Known rows, with every way that one mark hangs from another:
k_321[k_936[k_556[k_67[k_301]]]]: [-1.77  1.05  0.59 -1.54 -0.96  0.86 -0.32  1.58 -1.26  3.57 -0.59  1.89
  1.43 -0.20  2.31 -0.49 -3.20]
k_556[k_67[k_301 k_612] k_936[k_321]]: [-2.07  1.03  1.33 -2.85  2.41  2.65 -1.28  1.75  0.22  1.97 -0.94  1.94
 -0.37  0.87  3.17 -2.06 -3.42]
k_556[k_67[k_612]]: [-1.24  0.74  0.30 -3.45  0.86  1.22 -0.79  0.95  1.05  2.95 -0.76  2.18
  3.22 -0.79  2.06 -0.46 -3.53]
k_556[k_67 k_936]: [-1.71  0.28 -0.16 -2.94  0.47  1.94 -3.43  1.39 -3.73  2.62 -1.17  1.42
  3.08 -0.24  2.13 -0.51 -4.82]
k_936[k_321 k_612[k_10 k_67[k_301]]]: [-1.61  1.71  1.18 -2.53  1.69 -0.62  0.84 -0.09  0.11  4.41 -0.28  2.72
  1.49 -0.39  1.57 -1.08  0.78]
k_321[k_936[k_556[k_67[k_301]] k_612[k_10]]]: [-2.40  1.52  0.57 -1.10 -2.50  0.28 -0.56  0.87 -0.36  1.80 -0.18  2.19
  1.46  0.17  1.76 -1.13 -1.63]
k_301[k_67[k_612[k_936[k_321 k_556]]]]: [-0.11  1.10  1.26 -3.16  0.45  0.25 -0.40  3.15  2.38  5.86 -0.82  2.02
  3.75 -0.64  1.77 -0.66 -0.10]
k_936[k_556 k_612]: [-0.44  1.75  0.77 -4.29 -2.23 -0.72 -1.82  0.04 -1.71  5.16 -0.47  1.61
  3.07  0.07  0.83 -1.17  1.56]
k_301[k_67[k_612[k_936]]]: [-0.46  0.96  0.85 -2.93 -0.09  0.51 -1.66  3.20  2.70  5.14 -0.56  1.97
  3.89 -1.49  2.13  0.12 -0.31]
k_936[k_321 k_556[k_67[k_301]] k_612[k_10]]: [-1.26  1.80  1.05 -2.87  0.16 -0.22  1.22 -0.07 -0.89  2.28 -0.30  2.35
  0.76  1.31  1.38 -3.08 -1.06]
k_321[k_936]: [-2.19  1.11  0.27 -1.85  0.30  0.63 -0.95  1.22 -1.45  3.12 -0.25  1.80
  3.79 -1.23  1.99  1.21 -0.86]
k_67[k_301 k_612[k_10 k_936[k_556]]]: [-0.27  1.82  1.60 -0.45 -1.06 -0.25 -1.30 -0.33  5.52  3.09  0.97  1.61
  0.14 -0.81  2.54 -2.10  0.42]
k_612[k_10 k_936]: [-0.70  1.02  0.10 -0.22  0.18 -0.87 -1.92 -0.93  0.98  2.83  0.77  1.38
  4.90 -1.95  1.39  0.29 -0.88]
k_936[k_612[k_10]]: [-1.49  1.75  0.17 -2.90 -1.00 -0.63 -1.80 -0.65 -0.91  1.74  0.40  1.92
  3.81 -0.89  1.15 -0.63  1.41]
k_936[k_321 k_556 k_612[k_10 k_67[k_301]]]: [-0.70  1.77  1.39 -2.64  0.03 -1.22  0.98 -0.26 -0.02  5.79 -0.48  2.45
  1.23  0.42  1.07 -2.24  0.78]
k_301[k_67[k_612[k_10 k_936]]]: [-0.51  0.97  0.57 -1.81 -0.47  0.11 -1.51  2.57  3.20  3.52 -0.03  1.99
  4.34 -1.63  2.00 -0.43 -0.49]
k_67[k_612[k_10 k_936[k_321]]]: [-0.99  1.41  1.02 -1.24  1.80 -0.19 -0.24 -0.48  4.31  2.72  0.46  1.92
  4.16 -0.97  1.60 -0.43  0.48]

Rows:
[-1.42  1.15  1.10 -1.08  1.71  0.91  0.33  0.49  3.61  1.85  0.00  2.29
  0.79 -0.42  2.71 -1.47 -3.32] -> k_556[k_67[k_301 k_612[k_10 k_936[k_321]]]]
[-0.50  0.34  0.08  0.15  0.07 -1.24 -1.64 -0.57  1.71  6.50 -0.27  1.83
  5.29 -2.71  1.09  1.05 -2.46] -> k_612[k_10 k_67 k_936]
[-1.61  1.37  0.69 -2.94  1.73 -0.86  0.65 -0.29 -0.56  4.72 -0.60  2.63
  4.01 -0.62  0.77 -0.38  0.66] -> k_936[k_321 k_612[k_10 k_67]]
[-0.58  1.81  0.39 -2.93 -2.68 -1.17 -1.68 -0.77 -0.96  3.15  0.19  1.68
  3.53 -0.12  0.67 -1.83  1.35] -> k_936[k_556 k_612[k_10]]
[-0.65  0.95  0.29 -0.84  0.28 -0.56 -0.74 -0.22  0.64  4.65  0.13  2.16
  1.61 -2.24  2.30 -0.78 -2.18] -> k_612[k_10 k_67[k_301]]
[-0.53  1.09  0.82 -0.22  1.10 -0.58  0.45 -0.44  0.92  3.24  0.20  1.74
  2.49 -0.10  1.57 -1.70 -2.89] -> k_612[k_10 k_936[k_321 k_556[k_67[k_301]]]]
[-1.98  1.34  0.94 -2.24  0.94  0.61 -2.17  0.52 -1.76  3.66 -0.60  1.93
  1.55  0.07  1.85 -1.22  0.05] -> k_556[k_936[k_321 k_612[k_10 k_67[k_301]]]]
[-1.91  1.21  0.62 -0.72 -1.39  0.70 -0.10  1.16  1.39  2.07 -0.14  2.02
  1.52 -0.23  2.33 -1.15 -2.76] -> k_321[k_936[k_556[k_67[k_301 k_612[k_10]]]]]
[-0.85  1.79  1.45 -0.45 -0.01  0.06 -1.35 -0.21  5.60  2.11  1.09  1.75
  0.30 -1.33  2.90 -1.30  0.44] -> k_67[k_301 k_612[k_10 k_936]]
[-1.34  1.52  0.58 -2.12 -1.04 -0.64 -1.38 -0.14  0.48  4.34 -0.07  2.36
  1.59 -1.35  1.69 -0.78  0.33] -> k_936[k_612[k_10 k_67[k_301]]]
[-1.91  0.91  0.57 -1.44 -0.23  2.17 -2.93  1.07  1.01  0.27 -0.19  1.66
  0.05  0.02  3.19 -2.29 -3.95] -> k_556[k_67[k_301 k_612[k_10]] k_936]
[-1.03  1.92  1.74 -0.64  1.79  0.18  0.09 -0.20  5.39  2.17  0.91  1.98
  0.23 -0.71  2.78 -1.54  0.74] -> k_67[k_301 k_612[k_10 k_936[k_321]]]
[-1.93  0.42  0.27 -3.19  2.68  2.00 -1.66  1.36 -4.01  2.66 -1.33  1.70
  3.07  0.47  2.03 -0.79 -4.43] -> k_556[k_67 k_936[k_321]]
[-0.94  1.94  1.18 -1.59  0.19  0.40 -0.82 -0.15  4.10  1.02  1.07  1.96
 -0.11 -1.09  3.06 -2.08  0.56] -> k_67[k_301 k_612[k_10]]
[-0.95  1.62  0.57 -2.47 -2.59 -0.34 -1.03 -0.13 -0.58  2.33 -0.05  2.01
  0.85  0.41  1.57 -2.75 -1.52] -> k_936[k_556[k_67[k_301]] k_612[k_10]]
[-1.44  0.76  0.46 -1.62  1.75  0.61  0.10  0.21  2.69  2.27 -0.29  2.24
  3.85 -0.64  1.80 -0.53 -3.51] -> k_556[k_67[k_612[k_10 k_936[k_321]]]]
[-2.09  1.52  0.65 -2.78  1.04  0.65 -2.46  0.09 -2.81  1.57 -0.25  1.62
  3.31  0.47  1.40 -1.16  0.92] -> k_556[k_936[k_321 k_612[k_10]]]
[-1.30  1.16  0.87 -2.98  0.80  1.52 -0.53  1.22  1.92  2.55 -0.43  2.23
  0.07 -0.63  3.05 -1.39 -3.36] -> k_556[k_67[k_301 k_612]]
[-2.11  1.64  0.44 -1.41 -2.59 -0.41 -1.06  0.37 -0.69  2.49  0.01  1.88
  3.63 -0.23  1.14 -0.36  0.73] -> k_321[k_936[k_556 k_612[k_10]]]
[-2.53  1.23  1.15 -3.34  1.37  2.09 -1.81  1.57 -2.87  2.05 -1.12  2.01
 -0.42  1.21  2.61 -1.81 -2.58] -> k_556[k_67[k_301] k_936[k_321 k_612]]
[-1.35  1.11  1.35 -2.24  2.08  1.31  0.18  1.16  3.01  3.45 -0.49  2.24
  0.37 -0.26  2.82 -0.96 -3.23] -> k_556[k_67[k_301 k_612[k_936[k_321]]]]
[-2.12  0.69  0.37 -2.18  2.10  1.95 -1.34  0.84 -0.13  0.73 -0.79  1.94
  3.10  0.53  2.07 -1.68 -3.73] -> k_556[k_67[k_612[k_10]] k_936[k_321]]
[ 0.25  0.78  0.85  0.59 -1.25 -1.46 -1.33 -0.43  2.48  7.23 -0.02  1.73
  1.95 -1.89  1.67 -0.76 -2.30] -> k_612[k_10 k_67[k_301] k_936[k_556]]
